Each row was made from one small tree. The marks that hang from a mark follow it in brackets, in alphabetical order. Every link used is in the known rows. Write each row's tree.
(in the rows, 128 means zero)
Known rows
T[J[C P]]: [137 131 115 120 107 134 108 101 124 145 125 148 167 148 107 114 130 149
 182 133 128 139 136 118 118 119]
G[S]: [150 112 124 115 112 127 119 117 127 152 145 142 162 117 114 114 135 125
 179 147 122 135 133 121 123 134]
G[P[J] S]: [149 103 119 115 103 116 113 125 138 167 136 138 160 113 111 118 146 145
 182 136 119 139 131 122 126 148]
U[C[J[P[G[M]] Q]]]: [125 128 116 109 125 134 119 111 137 156 105 137 168 119 113 103 126 141
 162 143 126 143 147 119 122 201]
J[P[G[S] Y] T]: [142 131 103 105 123 133 128 110 132 157 103 134 176 116 118 123 137 119
 176 148 130 122 126 118 131 195]
E[J[C P Q]]: [134 117 126 128 125 147 116  99 130 129  92 151 172 129 100 112 125 137
 179 122 135 139 139 113 116 162]
T[J[C[U]]]: [142 120 126 117  96 139 111 101 111 161 153 144 161 164 112 114 135 148
 172 138 124 141 141 121 117 123]
E[J[C P[G] Q T]]: [130 127 121 121 131 141 124  95 125 142  63 134 192 127 100 119 127 123
 174 129 130 125 131 110 117 167]
U[C[J[P[Y] Q T]]]: [137 123 115 106 125 145 128 100 145 137  80 164 162 150 103 115 131 123
 167 131 135 143 137 123 123 252]
U[C]: [145 123 128 116 107 137 123 122 131 147 144 151 161 150 108 113 128 117
 171 133 122 142 144 126 118 155]
U[C[J[T]]]: [138 119 124 107 117 133 121 106 133 149 120 147 168 168 103 115 136 121
 171 140 125 147 138 128 118 153]
P[G[C] Y]: [144 125 113 108 105 142 130 131 131 161 127 136 165 134 131 127 137 129
 157 138 118 129 140 125 123 166]
E[J[C]]: [134 114 130 126 115 135 118 102 123 132 130 147 168 151 106 115 135 135
 177 135 132 141 139 122 116  99]
J[C[U] T]: [137 116 130 116 104 148 120  97 112 154 123 141 168 163 106 121 135 130
 173 134 127 138 136 121 120 137]
J[P[Y] T]: [139 131 114 110 116 145 123 104 130 139 101 157 169 151 112 120 136 121
 175 137 132 139 127 124 128 168]
M[G[P S]]: [140 111 117 122 109 126 121 119 119 170 150 142 160 129 114 111 141 145
 172 138 119 134 140 120 123  98]
C[J[P[G[S]] Q] U]: [139 102 113 107 122 145 116 112 122 169 123 124 167 107 114 108 133 156
 163 139 119 135 137 118 128 214]
P[G[M S] Y]: [137 128 113 109 109 121 129 112 130 161 142 136 162 104 129 116 142 129
 167 165 130 132 137 121 131 176]
E[J[P[G[C]] Q T]]: [145 127 122 115 126 148 122 119 125 161  63 129 193 114 108 117 127 113
 164 130 123 130 131 113 114 149]
U[C[J[P[G Y] T]]]: [129 132 100 100 126 140 129 106 139 150 102 141 171 158 111 119 136 136
 166 136 131 136 137 127 127 215]
E[J[C P[Y] Q]]: [132 119 118 124 123 145 125  94 137 121  87 162 164 134 105 116 130 138
 175 124 140 138 140 117 121 196]
U[C[J[Q T]]]: [141 116 132 110 120 136 125 102 138 145  90 157 169 153 101 114 132 114
 165 136 121 143 136 122 115 204]
P[G J[C[U]] Y]: [136 118 112 106  94 140 125 112 128 154 139 133 156 153 121 125 143 162
 163 132 129 126 138 123 130 212]
U[C[J]]: [137 114 124 111 114 135 120 117 133 144 145 148 158 162 109 110 134 138
 168 138 121 148 144 131 119 160]

Which tree is each row?
[131 130 110 114 116 147 125  94 132 132  95 155 167 153 108 124 135 131
 180 133 139 132 133 119 126 171]
J[C P[Y] T]
[136 120 117 114 113 159 124  90 125 144  81 154 162 144 107 120 130 131
 168 126 136 134 137 116 126 232]
J[C[U] P[Y] Q T]
[143 113 129 109  96 135 118 101 121 155 119 135 166 163 103 121 140 141
 174 134 130 132 130 122 123 154]
P[J[C[U] T]]
[144 121 120 119 123 150 119 127 127 159  87 130 183 109 113 114 124 127
 163 127 120 135 137 115 115 153]
E[J[P[G[C]] Q]]
[136 133 113 112 112 139 114 127 123 171 124 124 174 109 125 112 128 135
 163 147 124 142 143 119 123 103]
J[P[G[C M]]]
[148 108 120 114  96 113 111 129 140 185 138 127 159  90 118 115 145 140
 173 150 125 145 140 120 125 114]
G[C M P[J] S]
[139 128 123 122 111 136 111  98 128 142  96 153 169 136 106 114 126 141
 179 129 126 135 136 113 115 170]
T[J[C P Q]]
[150 104 113 110  89 149 117 131 131 177 143 141 149 144 123 122 147 153
 161 123 121 148 140 130 128 177]
G[C[U] P[J Y]]
[129 122 112 103 108 134 124 118 133 166 132 134 160 134 134 118 144 154
 151 156 127 144 144 127 125 152]
P[G[C[J] M] Y]
[142 117 130 125 125 147 115 109 125 134  98 155 176 126 103 107 126 125
 174 129 128 145 133 118 117 155]
E[J[P Q]]
[127 123 101 104 122 143 123 113 130 144 124 138 164 147 123 117 141 160
 163 138 125 139 135 127 130 180]
C[J[P[G Y]]]
[141 100 109 114  94 129 120 109 138 166 146 135 145 126 113 124 149 164
 178 128 133 138 141 123 134 208]
G[P[J[C[U]] Y] S]
[134 131 103 108 117 127 124 113 132 159 133 135 163  97 126 112 137 135
 174 158 135 132 138 119 134 176]
J[P[G[M S] Y]]
[152 122 119 106  99 129 118 139 131 167 126 125 171 127 122 124 138 140
 160 135 115 128 131 123 119 140]
P[G[C] J]
[132 108 119 119 102 107 112 106 139 166 135 131 156 100 111 116 145 155
 183 149 134 143 140 118 127 124]
G[M P[J[C]] S]
[139 129 122 105 101 125 126 114 139 151 104 146 162 119 126 118 143 136
 157 152 129 129 131 121 127 227]
P[G[M] J[Q] Y]
[154 114 118 116 104 128 122 129 121 169 149 138 158 121 117 113 134 132
 165 144 125 129 144 119 119  95]
M[G[C S]]
[148 104 107 117  95 146 125 126 121 192 159 136 146 128 122 115 142 149
 160 133 127 134 152 125 128 134]
M[G[C[U] P[Y] S]]
[138 134 114 107 122 123 118 106 122 171 111 123 183  99 116 111 133 115
 177 163 130 131 130 114 128 123]
J[P[G[M S]] T]
[148 130 126 118 112 141 111 108 125 149 106 159 171 135 109 109 127 129
 174 135 121 139 131 116 115 168]
T[J[P Q]]
[135 130 112 111 118 124 116 116 123 167 137 125 172  93 120 108 130 131
 176 160 128 132 137 117 129 127]
J[P[G[M S]]]
